Known rows, with every way that one mark hangs from another:
(k623 k250 k545): [ 10  17  17 -10 -16  -2 -32  19  19 -12 -11  -3   3   1   5  -8 -19  -6
   5  25   3 -14  -4 -27  19   9  -7  17]
(k623 k177 (k250 k576) k545): [ 14   8  16  -3 -29 -17 -42  27   1 -13 -11  -2   6  -1  -7 -23 -21  -3
  13  28  14 -12  -2 -26  19  14 -13   9]
(k405 (k691 (k46 (k250 k576 k706)))): [ 16  -5  14  18 -18 -10 -17  16  13 -18  10   3 -10  -5  16   1  -5 -12
   3  21  -9 -20  -4 -21  -5  19  29  -4]
(k545 (k623 k177 (k691 k46 k576))): [ -2  10  18  14 -27 -17 -31  14 -13 -16  -4 -10  17  -2   0 -26 -27  -9
  29  35   9 -18 -20  -1  11  16 -25   8]
(k706 k250 (k675 k46)): [  4 -11  19  -6  -6  -1 -31  12  23   1  16 -11  10  12   6  -6 -16 -17
 -12   6  -3 -14 -11  -5   9  18  13  -9]
(k250 (k46 k675) k576): [  6  -7   9   1 -17 -11 -41  32   2  -7 -12 -10   4   5   2 -21  -1 -28
 -11  18  -4   0 -15 -27  12  22  27  10]
(k545 (k623 k177 k250 (k691 k46))): [ 13  14  15   6 -23 -16 -21  11   1  -7 -11   5  20  -7  -1 -17 -42  -7
  32  37  14 -25 -10  -6  14   6 -26  14]
(k675 k46): [  5  -1  24  -3 -11   4 -25  19   8  -4   2 -18  12   8  12  -3 -10 -17
  -4  16  -8 -11 -11 -24  11  10  12   8]
(k675 (k46 (k250 k576)) k706): [ 14  -3  32   1 -14 -12 -20  19  14 -10   9  -4  -8   8   9   7  17 -22
 -14  27 -12 -14  -6 -27   2  17  16  -5]
(k576 k250): [  9  17  24  -7 -27  -5 -16  20  24  -4 -10  -8 -12 -12   7 -12 -12  -9
   5  14   1 -18 -20 -10  19  15  22  16]
(k250 k706): [  9  13  17  -6 -19   7 -24  21  19 -18  -9 -13  12  -1  17  -4 -12 -16
  -5  24  -7 -17  -9 -25   1  14  24   1]
(k706 k250): [  7  14  20  -2 -11  -1 -22  20  26  -2   4 -11  -8   0   8  -7 -15 -13
  -2  15  -2 -15 -17 -15   9  18  19   2]
(k623 k177 (k250 k46 k576) k545 k691): [  8   8  14   3 -26 -17 -38  18  -8   0  -9   5   9  -5 -21 -25 -31 -14
  15  33  23 -19   8 -23  13  17 -19  17]
(k577 k576): [  6  12  24  -6 -28  -4 -37  25  15 -12  -7 -13  -9   4  11  -5   3 -20
  -8  21   0  -7 -17 -18  16  15   8  13]
(k405 (k250 k576 k706) (k691 k46)): [ 12  -9  17  24 -23 -12 -17  17  24 -13   1  -2 -10   2  12  -8  -2 -17
   8  22  -5 -23  -7 -25  -4  23  27  -6]
(k623 k177 (k250 k706) k545 (k691 k576)): [  4  22  13  -2 -33 -13 -27   9  -5 -18  -6  -1  13 -12 -10 -20 -31  -2
  19  34  22 -18  11 -19   8  20 -28   1]
(k623 (k250 k706) k691): [ 11  25  12   1 -24  -4 -14  13  22  -4 -11   5   6  -5   3   4 -27 -14
   9  29  14 -27   7 -18   3  12   6   3]
(k577 (k576 (k250 (k46 (k675 k706) k691)))): [  6  13  34 -10 -38  -9 -20  12  17  -8  -8  -7  -8 -14  -8 -13  11 -35
  -8   6  -8   0 -12 -30   3  39  14  15]
(k545 (k623 (k250 k46 (k706 k675)) (k691 k576))): [  1  12   4  11 -23 -19 -32  10  15 -11  -7   4  22   8   2  -8 -16 -32
  -7  28  17 -25  -2   0   1  16 -11  -4]
(k545 (k623 k177 (k250 k576) (k691 (k46 k675)))): [ 12   1   6  11 -31 -32 -34  22  -7  -8 -17   8  16  -5  -6 -23 -33  -9
  31  36  18 -10  -9 -10  17  13 -23   8]
(k405 (k250 k46 k576) k691): [  1  -5  20  22 -27 -19 -16  23  21   4  -8  -4 -21   7   8 -14   3 -29
  -2  12   5 -23 -11 -25   8  24  32   3]
(k576 (k250 k46 k706)): [ 16   8  17  -8 -15   3 -14  14  22 -10  -3  -9   5 -18   5 -13 -11 -22
 -12  18  -5 -18 -10 -19   1  15  29  15]
(k577 (k576 (k250 (k46 k691) k706))): [ 16  16  27  -5 -28  -2 -15  12  17 -10   0 -12  -2 -17  -1  -7  -4 -32
 -12   7  -1  -9  -5 -29  -5  28  15  16]
(k250 k576 (k706 (k675 (k46 k691)))): [  8  -8  21   6 -23  -2 -35  20   8  -9   6 -12  26  18   4   0 -11 -27
 -10   4  -4 -14   1 -28 -10  28  18 -17]
(k545 k623): [  1  15  23  -1 -24  -5 -27  28  20 -13 -17 -15  11   6  23  -4 -11 -18
   4  26  -3 -15 -26 -20  12   6   3   9]
(k577 (k576 (k250 k46))): [ 12   8  24  -8 -24  -8 -28  17  17  -4  -1 -10 -15 -13  -1 -15   4 -26
 -15  15   3  -8 -17 -11  16  16  13  27]
(k405 (k691 k46 k576)): [ -5   1  17  26 -22  -6 -29  16   3 -13   9  -9  -3   6   6 -17  -4 -13
  14  11  -9 -17 -17  -9  11  23  15   5]

Rows:
[ 12  18  17  -3 -29 -19 -21  23  10 -12 -19  -5  16  -3  12 -14 -28 -10
  15  26  11 -18 -17 -14  20   5 -13   9]  (k545 (k623 k177 k250))
[ 17  13  12   4 -20 -10 -20   8  -3  -4  -4   8   9  -8 -11 -21 -42  -3
  29  30  12 -26  -1  -7  17  13  -9  15]  (k623 k177 k250 (k691 k46))
[ -6  17  17   4 -31 -12 -25  23  -2 -12 -11 -17   0   5   6 -17  -9 -18
   8   1  -4   1 -17 -27  12  36  14  -1]  (k46 k675 (k691 k576))
[ -2   0   8   5 -28 -15 -33  12 -22 -15  -5  -6   9  -9  -9 -36 -28  -5
  27  26   6  -6 -12  -5  17  27  -7   5]  (k623 k177 (k691 (k46 k675) k576))
[  5  -1  14   4 -18 -13 -45  28  27  -1   5  -2  -6  14  -1 -12  -8 -17
 -10  12   5 -18 -16  -1  10  25  23 -12]  (k706 (k250 k576) k675)
[  5   6  18   0 -11   2 -25  12  20   3   8  -7   7   8  -3 -14 -24 -29
  -9  -4  -4 -19 -13 -16  -1  34  24  -1]  (k706 (k250 (k46 k691)) k675)
[ 18  12  12   0  -9  -5 -20  18  23 -15 -12  -4  25   0  16  -2 -15 -30
 -12  29  -1 -18  -8 -27   0   3   2  11]  (k545 (k623 (k250 k46 k706)))
[  1   8  11   4 -19  -3 -23  16  -4 -19  -4 -18  16  -1   5 -17  -9 -30
  -9   6 -10   1  -7 -37  -5  37  20  -1]  (k250 (k46 k675 (k691 k576)) k706)
[ 19  10  11  19 -17 -17 -31  20  17 -10  -5   7  16   3   1   1 -20 -18
  14  43   9 -23  -2 -16  -4   7 -12   6]  (k545 (k623 (k250 k576 k706) (k691 k46)))
[ 14  -2  13 -17 -26  -8 -26  15  16 -17  -7  -9  -2 -23   3 -15   3 -27
 -20  17  -1   5  -9 -21   7  21  18  17]  (k577 (k576 (k250 (k46 k675) k706)))
[ 15   6  12 -14 -22   0 -29   5   1 -20  -7  -1  37  -5  -7 -25 -41 -18
   2  11   5 -19   9 -32  -2  28  -7   2]  (k623 k177 (k250 (k46 k691) (k706 k675)) k545)
[ 15 -11   7  -2 -15 -15 -24  23  18 -14 -15  -8  -3  -2  10 -17   2 -30
 -18  25  -3  -4  -9 -36   0  25  30  -1]  (k405 (k250 (k46 k675) k576 k706))
[ 19  -1  20 -12  -4   1  -7   9  12 -16   8 -11   5  -5  25   8 -10 -15
 -15  22 -12 -11  -1 -29  -1   9  16  -2]  (k675 (k46 (k250 k706)))
[  3  19  17  -1 -36 -14 -11  16  10 -17  -7 -14  -3 -16   3 -15 -10 -14
   5   2  -1   0 -11 -24   4  37  18  -2]  (k46 k675 (k691 (k576 (k250 k706))))
[ 15   4  13   2  -9 -10 -44  25  10  -7  -4  -1   4   7  -8 -16  -8 -21
  -8  27   5 -12  -2 -32  13  13  -1  21]  (k623 (k250 k46 k576) k545)
[ 13   9  19  12 -18   0 -27  25   6 -10  -2 -12  14   5   0  -7  -9 -34
 -10  13  -6 -14  -4 -42 -13  29  28   2]  (k250 (k46 k691) k576 k706)
[  3  28  18   6 -29 -16 -17  18  22   2 -20   3   5   3  10   3 -26 -16
  18  30  18 -25  -9 -12  15   5 -14  11]  (k545 (k623 k250 k691))
[ 13  10  24   3 -11  -7  -3   7  -1 -17  16 -15   0   1  16   6  -6 -19
  -9   8 -10  -6  -1 -34  -7  27   8  -9]  (k675 (k46 (k250 k706) (k691 k576)))
[ 15  -2  19 -15 -23   0 -26   3   0 -16   1  -6  42   0  -2 -13 -42  -9
   7   8   4 -14  14 -32   0  23 -19  -8]  (k623 k177 (k250 (k706 (k675 (k46 k691)))) k545)
[ -5  -1  10  10 -34 -14 -12  12  10 -12  -2  -8  -4 -20   4 -21  -1 -23
  -3   1   0  -6  -7 -15   6  30  28   2]  (k405 (k691 (k576 (k250 (k46 k675) k706))))
[ 15   1   9  -8 -12  -1 -21   2  14 -17   3   9   5  -4  11  -2 -28 -10
   3  30  -3 -28  -3  -2  -2  19  14  -4]  (k623 (k691 (k46 (k250 (k706 k675)))))
[ -4  23  31   1 -42 -16 -14  15  14 -12  -8  -9 -11  -9  -5 -15   6 -18
   8   4  -7  -6 -17 -20   9  43  16  -1]  (k46 (k675 k706) (k691 (k576 k250)))
[ 18   6  21 -10 -23  -3 -24  14  20 -14   0 -10  -4 -18   2 -10   3 -29
 -22  20   0  -8  -8 -18   2  16  16  19]  (k577 (k576 (k250 k46 k706)))
[ 18  -3   3  -5  -5 -12 -22  11   0 -33   7  -6  -3  -9  17 -14  -4  -9
  -7  26 -17   1 -13 -18   4  23  15  -1]  (k691 (k46 (k250 k706) k675) k576)
[  7  18  13  -5 -25 -15  -7  14   1 -24  -3 -10  -7  -8  18  -4  -8 -15
  -3   8  -7   1  -7 -33   0  35  17 -11]  (k46 (k250 k706) k675 (k691 k576))
[  9  13  19  10 -15  -9  -6  10  12 -14  -2 -15  -4   3   6 -15  -4 -32
 -10  12  -5 -15  -8 -36  -8  36  19  -2]  (k405 (k250 (k46 (k691 k576)) k706))
[ -5  19  27   5 -27 -11 -20  15  17 -11   6 -12  -7   2  -5 -11   4 -22
   2   5 -11  -3 -14 -26  -1  47  13 -14]  (k46 (k675 (k706 k250)) (k691 k576))
[ -1  12  38  14 -14  -3 -15   8  14  -4  25 -16   0  11  -7   0   5 -27
  -4   4 -13 -11  -6 -27  -8  38   4 -13]  (k675 (k46 (k691 k576)) (k706 k250))
